Each row was made from one path, in order. Every step used is in the known rows, and no mark comes twice. Write each row's path.
Known rows:
tebi -> gitibav -> kekuf: [-1.23 -0.80  0.11  0.36  0.76  0.21 -0.87  1.32 -0.10  0.21  0.11  0.66
 -0.65  1.20 -4.83 -0.42  1.09 -0.12  0.54 -0.12 -2.38  1.77  0.59 -0.15]
gitibav -> kekuf -> finak: [-0.26 -0.93  0.12  0.63 -0.21  0.36  0.31 -0.37 -0.12 -0.32  0.42 -0.28
 -0.04  4.99 -3.65 -0.59 -0.42 -0.56  0.03 -0.05  1.19  1.10  0.59 -0.40]
gitibav -> tebi -> nepiga: [-1.00 -1.37 -0.06 -0.47 -1.06  1.53  1.20 -1.32 -0.36  0.19 -0.29 -0.09
 -0.49  0.39  2.42  1.65 -0.66 -0.04  0.15 -1.02  1.07  1.01  1.77 -0.06]
nepiga -> tovo: [ 1.40 -3.97  0.03  0.54  0.98  0.21 -0.97  1.64  0.39  0.17 -0.42 -0.32
  0.50  1.10  0.17 -0.42  0.54  0.15 -0.73 -0.04 -1.83 -0.02  1.57 -0.19]
nepiga -> tebi -> gitibav -> kekuf -> finak -> zime: [-1.36 -2.13 -0.07  0.25 -0.37  1.52 -1.28 -0.79  0.49  0.03  0.12  3.01
 -1.26  5.76 -3.32  1.41 -0.17 -0.94 -0.90  0.07 -5.05  1.57  2.33 -0.05]
tebi -> gitibav: [-1.29 -1.00 -0.03  0.05  0.71  0.16 -0.53  1.48  0.13  0.35  0.07  1.14
 -0.36  0.70 -0.66  0.21  1.24 -0.35  0.30 -0.01 -3.31  0.40  0.60  0.61]
gitibav -> kekuf -> finak -> zime: [-0.41 -2.65  0.06  0.03 -0.17  0.82 -1.05 -0.38  0.67 -0.43  0.40 -0.07
 -0.43  5.28 -2.85 -0.43 -1.51 -0.88 -0.20  0.26  1.32  0.14  1.27 -0.21]
tebi -> nepiga: [-0.53 -0.33 -0.12 -0.35  0.27  1.72 -0.23 -0.09 -0.10  0.26 -0.08  0.59
 -0.25  0.09 -1.08  0.90 -0.46 -0.31  0.05 -0.68  0.17  0.69  2.36  0.76]
gitibav -> tebi -> zime -> finak: [ 1.62 -0.61 -0.35  0.10 -1.59 -1.78  1.89 -2.34 -0.63 -0.33 -0.25  0.84
 -0.70  2.03  1.73  2.75 -2.70  0.42  0.06 -0.40 -1.70  0.86  0.03 -0.07]
tovo -> finak -> zime: [ 1.11 -1.80  0.11 -0.99  0.36  0.42 -1.07 -0.73 -0.26 -0.43  0.15  0.00
 -0.27  0.82  2.19 -0.28 -1.64 -1.08 -0.24  0.47  1.12 -0.93 -0.48  0.56]
zime -> finak -> kekuf -> gitibav -> tebi -> nepiga: [-0.19 -1.90  0.20 -0.21  0.39  2.98  0.53 -1.93  0.72 -0.10  0.11  0.75
 -0.97  2.39  2.12  1.96 -1.96 -0.42 -0.99 -0.91 -6.32  1.71  3.20 -0.08]
kekuf -> gitibav: [-0.03 -2.01 -0.10 -0.15 -0.50  1.92 -0.18 -0.77  0.69  0.27  0.28 -0.03
  0.12 -0.44 -0.06  0.78 -0.04 -0.62 -0.52  0.06 -6.16 -0.49  1.19 -0.31]
tovo -> nepiga -> tebi -> gitibav: [-1.23 -0.08  0.09 -0.38  0.16  0.38 -1.00 -0.92  0.54  0.52 -0.34  2.09
 -0.73 -0.25  0.58  2.81  0.47  0.29 -1.43 -0.84 -6.30  1.44  4.51  0.52]
zime -> tebi: [-0.18  0.08  0.13 -0.05 -0.82  0.12  2.00  0.04 -0.19  0.28  0.04  0.36
 -0.41  0.42  1.42  1.02  0.16  0.14 -0.50 -0.16 -0.84 -1.58 -0.30 -0.17]
kekuf -> finak: [-0.27 -1.11  0.01  0.28 -0.27  0.21  0.51 -0.32  0.12 -0.14  0.37  0.22
  0.27  4.53  0.40  0.07 -0.29 -0.77 -0.14  0.09  0.27 -0.27  0.54  0.26]
zime -> finak -> kekuf -> gitibav -> tebi -> nepiga -> tovo -> dofe: [ 0.92 -6.22  0.30 -0.29  1.34  2.98 -0.67  0.11  3.09 -0.04 -0.41  0.34
 -0.62  3.84  3.13 -0.26 -1.85  1.07 -2.09 -0.81 -8.94  2.31  4.50 -0.19]
gitibav -> kekuf -> finak -> zime -> tebi -> nepiga: [-1.12 -2.99  0.09 -0.45 -0.69  2.65  0.75 -0.19  0.33  0.12  0.35  0.88
 -1.10  5.74 -2.54  1.53 -1.85 -1.11 -0.63 -0.57  0.68 -0.77  3.25  0.33]
zime -> finak: [ 2.01  0.68 -0.08  0.44 -0.80 -0.60  0.82  0.38  0.03 -0.20 -0.03  0.94
 -0.16  1.69  0.18  0.15 -0.32  0.35 -0.27  0.00 -1.69  0.13 -0.37  0.11]
gitibav -> tebi -> zime: [-0.34 -1.17 -0.22 -0.46 -0.61 -1.18  1.08 -2.66 -0.66 -0.13 -0.23 -0.05
 -0.55  0.34  1.64  2.57 -2.31 -0.02  0.41 -0.41 -0.06  0.74  0.32 -0.25]
gitibav -> tebi -> zime -> finak -> kekuf: [ 0.50  0.07  0.08 -0.13  1.30 -1.68  0.56 -2.64 -0.21 -0.64 -0.12  0.74
 -1.14  2.82  1.52  2.17 -3.61  0.31 -0.27 -0.33 -1.42  1.91  0.42  0.10]
nepiga -> tebi -> gitibav -> kekuf: [-1.03  0.56  0.01  0.58 -0.21  0.85 -0.56 -0.63 -0.42  0.30 -0.29  2.52
 -1.14  0.93 -4.56  1.12  1.23  0.23 -0.57 -0.30 -5.47  2.82  1.13 -0.60]
kekuf -> finak -> zime: [-0.44 -2.77 -0.06 -0.36 -0.15  0.70 -0.69 -0.12  0.91 -0.26  0.42  0.46
 -0.11  4.74  1.28  0.28 -1.39 -1.19 -0.36  0.42  0.33 -1.26  1.22  0.48]
tovo -> finak: [ 1.22 -0.12  0.22 -0.34  0.37  0.00  0.30 -1.12 -1.02 -0.23  0.15 -0.32
  0.08  0.49  1.39 -0.47 -0.50 -0.75 -0.05  0.13  0.92  0.07 -1.03  0.35]

Which path is each row?
[ 1.89 -4.41  0.32 -0.24  0.75  2.04  1.13  0.52 -1.00  0.37 -0.28  0.27
 -0.08  2.07  1.97  0.98 -0.21 -0.79 -1.17 -0.70 -1.55 -0.85  2.44  0.69] | zime -> tebi -> nepiga -> tovo -> finak
[ 0.92 -1.03 -0.06 -0.12  2.10  0.52 -1.09 -2.22  0.75 -0.45  0.35  1.31
 -0.87  1.95 -2.14  2.24 -3.40 -0.50 -0.89  0.04 -8.67  1.14  2.13  0.48] | tebi -> zime -> finak -> kekuf -> gitibav
[-1.66 -2.18  0.12 -0.34 -0.02  0.75 -0.04  1.57  0.46  0.33  0.19  1.23
 -1.42  2.03 -2.49  0.76  0.11 -0.30 -0.18 -0.01 -2.92 -0.72  0.80 -0.11] | finak -> zime -> tebi -> gitibav -> kekuf
[ 1.23  2.41 -0.01  0.25  1.53 -0.88 -0.54 -3.48 -0.26 -0.56 -0.24  3.23
 -1.39  2.11 -1.83  3.05 -3.23  0.38 -1.41 -0.18 -5.75  2.61  1.54  0.51] | nepiga -> tebi -> zime -> finak -> kekuf
[ 0.91  0.89  0.05 -0.01  2.50 -1.46 -0.93 -1.58  0.04 -0.70  0.10  1.38
 -0.96  2.35 -2.02  1.48 -3.33  0.17 -0.36  0.02 -2.32  1.58  0.95  0.91] | tebi -> zime -> finak -> kekuf
[-0.60 -2.65  0.03 -0.34 -0.94  0.83  1.31 -0.04  0.70  0.03  0.43  0.77
 -0.53  5.14  2.66  1.37 -1.32 -0.98 -0.85  0.24 -0.30 -2.83  0.84  0.28] | kekuf -> finak -> zime -> tebi
[-0.33 -2.39  0.30 -0.70  0.38  0.77  0.12  0.65 -0.55  0.09  0.33  0.95
 -1.38  2.43 -1.02  0.27 -0.36 -1.11 -0.21  0.15 -1.99 -0.70 -0.05  0.17] | tovo -> finak -> zime -> tebi -> gitibav -> kekuf
[ 0.81 -4.52 -0.02  0.14  1.24  1.91 -1.11  1.58  0.18  0.38 -0.48  0.24
  0.25  1.18 -0.97  0.46  0.10 -0.20 -0.66 -0.70 -1.86  0.58  3.75  0.51] | tebi -> nepiga -> tovo
[ 0.38 -2.19  0.15 -1.46 -0.15  2.33  0.82 -0.83 -0.62  0.08  0.10  0.89
 -0.95  1.26  2.58  1.68 -1.91 -1.35 -0.67 -0.37  0.53 -1.76  1.50  1.12] | tovo -> finak -> zime -> tebi -> nepiga
[-1.43 -0.72  0.09 -0.02 -0.05  0.20  1.45  1.46 -0.09  0.68  0.12  1.43
 -0.77  1.15  0.84  1.35  1.38 -0.26 -0.16 -0.19 -4.07 -1.13  0.23  0.36] | zime -> tebi -> gitibav
[ 1.01 -6.64  0.26 -0.42  1.27  0.87 -0.46  2.42  0.03  0.40 -0.10  1.08
 -0.61  3.06  3.19  0.63  0.32 -1.20 -1.12  0.26 -4.80 -2.08  1.28  0.64] | nepiga -> tovo -> finak -> zime -> tebi -> gitibav
[-1.71 -3.64  0.03  0.08  0.58  0.97 -1.61  1.24  0.82 -0.08  0.52  1.13
 -0.85  6.05 -3.61 -0.15 -0.28 -1.20  0.16  0.27 -2.00  0.54  1.88  0.38] | tebi -> gitibav -> kekuf -> finak -> zime
[ 0.61 -4.23  0.08  0.12  0.41  2.07  0.86  1.58  0.00  0.68 -0.44  0.58
 -0.16  1.62  0.54  1.54  0.28  0.02 -1.20 -0.82 -2.56 -0.95  3.54  0.37] | zime -> tebi -> nepiga -> tovo
[-0.75 -0.39  0.03 -0.46 -0.60  1.89  1.78  0.00 -0.30  0.54 -0.02  0.94
 -0.66  0.44  0.38  1.96 -0.31 -0.21 -0.39 -0.84 -0.68 -0.94  2.00  0.64] | zime -> tebi -> nepiga
[-1.52 -2.62  0.08 -0.70  1.72  0.81 -0.51 -3.84  0.50 -0.16  0.20 -0.16
 -0.93  0.62  1.24  2.82 -3.27 -0.66 -0.42 -0.26 -5.94  1.39  1.92 -0.49] | finak -> kekuf -> gitibav -> tebi -> zime
[-1.24 -0.36  0.04  0.87 -0.40  1.03 -0.01 -1.02 -0.28  0.14  0.14  2.67
 -0.89  5.43 -4.20  1.24  0.97 -0.63 -0.67 -0.20 -5.18  2.60  1.75 -0.28] | nepiga -> tebi -> gitibav -> kekuf -> finak
[ 0.38 -7.28 -0.08 -0.01 -0.54  3.63  0.14 -0.34  0.65  0.63 -0.46 -0.34
  0.12  1.11  2.46  1.95 -0.17 -0.50 -1.00 -1.03 -6.90  0.50  4.47 -0.63] | kekuf -> gitibav -> tebi -> nepiga -> tovo
[ 0.39 -5.19  0.01  0.05 -0.08  1.69  0.27  0.40 -0.07  0.37 -0.73 -0.42
  0.04  1.55  2.58  1.23 -0.18  0.13 -0.61 -1.06 -0.59  0.95  3.26 -0.30] | gitibav -> tebi -> nepiga -> tovo
[ 0.33 -1.49  0.27  0.16  0.11  1.25  0.74 -1.92  0.88 -0.35  0.14  0.23
 -0.72  2.36  3.23  1.06 -1.53 -0.13 -1.05 -0.23 -6.43  1.06  1.04 -0.80] | zime -> finak -> kekuf -> gitibav -> tebi
[ 2.46  1.75 -0.47  0.38 -1.33 -0.96  0.80 -3.11 -0.68 -0.16 -0.34  3.26
 -0.96  1.37 -1.51  3.61 -2.33  0.45 -0.99 -0.24 -6.01  1.53  1.04  0.30] | nepiga -> tebi -> zime -> finak
[ 0.94  1.87  0.19 -0.47  1.96 -1.18 -1.31 -3.91  0.43 -0.55 -0.36  2.33
 -1.31  1.44 -0.77  3.96 -4.09  0.69 -2.09 -0.83 -5.49  2.61  4.91  0.80] | tovo -> nepiga -> tebi -> zime -> finak -> kekuf
[ 1.03 -6.42  0.41 -0.13  1.27  1.00 -0.86  2.25 -0.24  0.19 -0.08  0.65
 -0.88  3.57 -0.87 -0.19  0.15 -0.93 -0.91  0.13 -3.80 -0.77  1.36 -0.06] | nepiga -> tovo -> finak -> zime -> tebi -> gitibav -> kekuf
[ 0.78 -0.65  0.23  0.21  1.40  1.44 -0.75 -0.61  1.07 -0.29  0.35  0.80
 -0.51  1.93 -0.27  0.33 -1.28 -0.29 -1.10  0.14 -7.64  0.71  1.41  0.00] | zime -> finak -> kekuf -> gitibav
[ 1.16 -5.89  0.23  0.29  1.32  3.16 -0.44 -0.41  1.06  0.06 -0.37  0.44
 -0.47  3.53  2.34  1.59 -1.43 -0.27 -1.67 -0.94 -8.36  1.72  4.72 -0.27] | zime -> finak -> kekuf -> gitibav -> tebi -> nepiga -> tovo
[-1.65 -2.12  0.34 -0.31  1.01  1.79 -0.11 -2.25  0.89 -0.14  0.15 -0.76
 -0.55  0.67  3.11  0.95 -1.17 -0.40 -0.74 -0.22 -4.96  0.95  1.20 -0.96] | finak -> kekuf -> gitibav -> tebi
[ 2.12  0.20 -0.36  0.15 -0.24 -1.59  0.47 -1.11 -0.37 -0.26  0.00  1.49
 -0.50  1.62 -1.71  1.98 -2.46  0.10 -0.01 -0.05 -2.76  0.45  0.51  0.71] | tebi -> zime -> finak
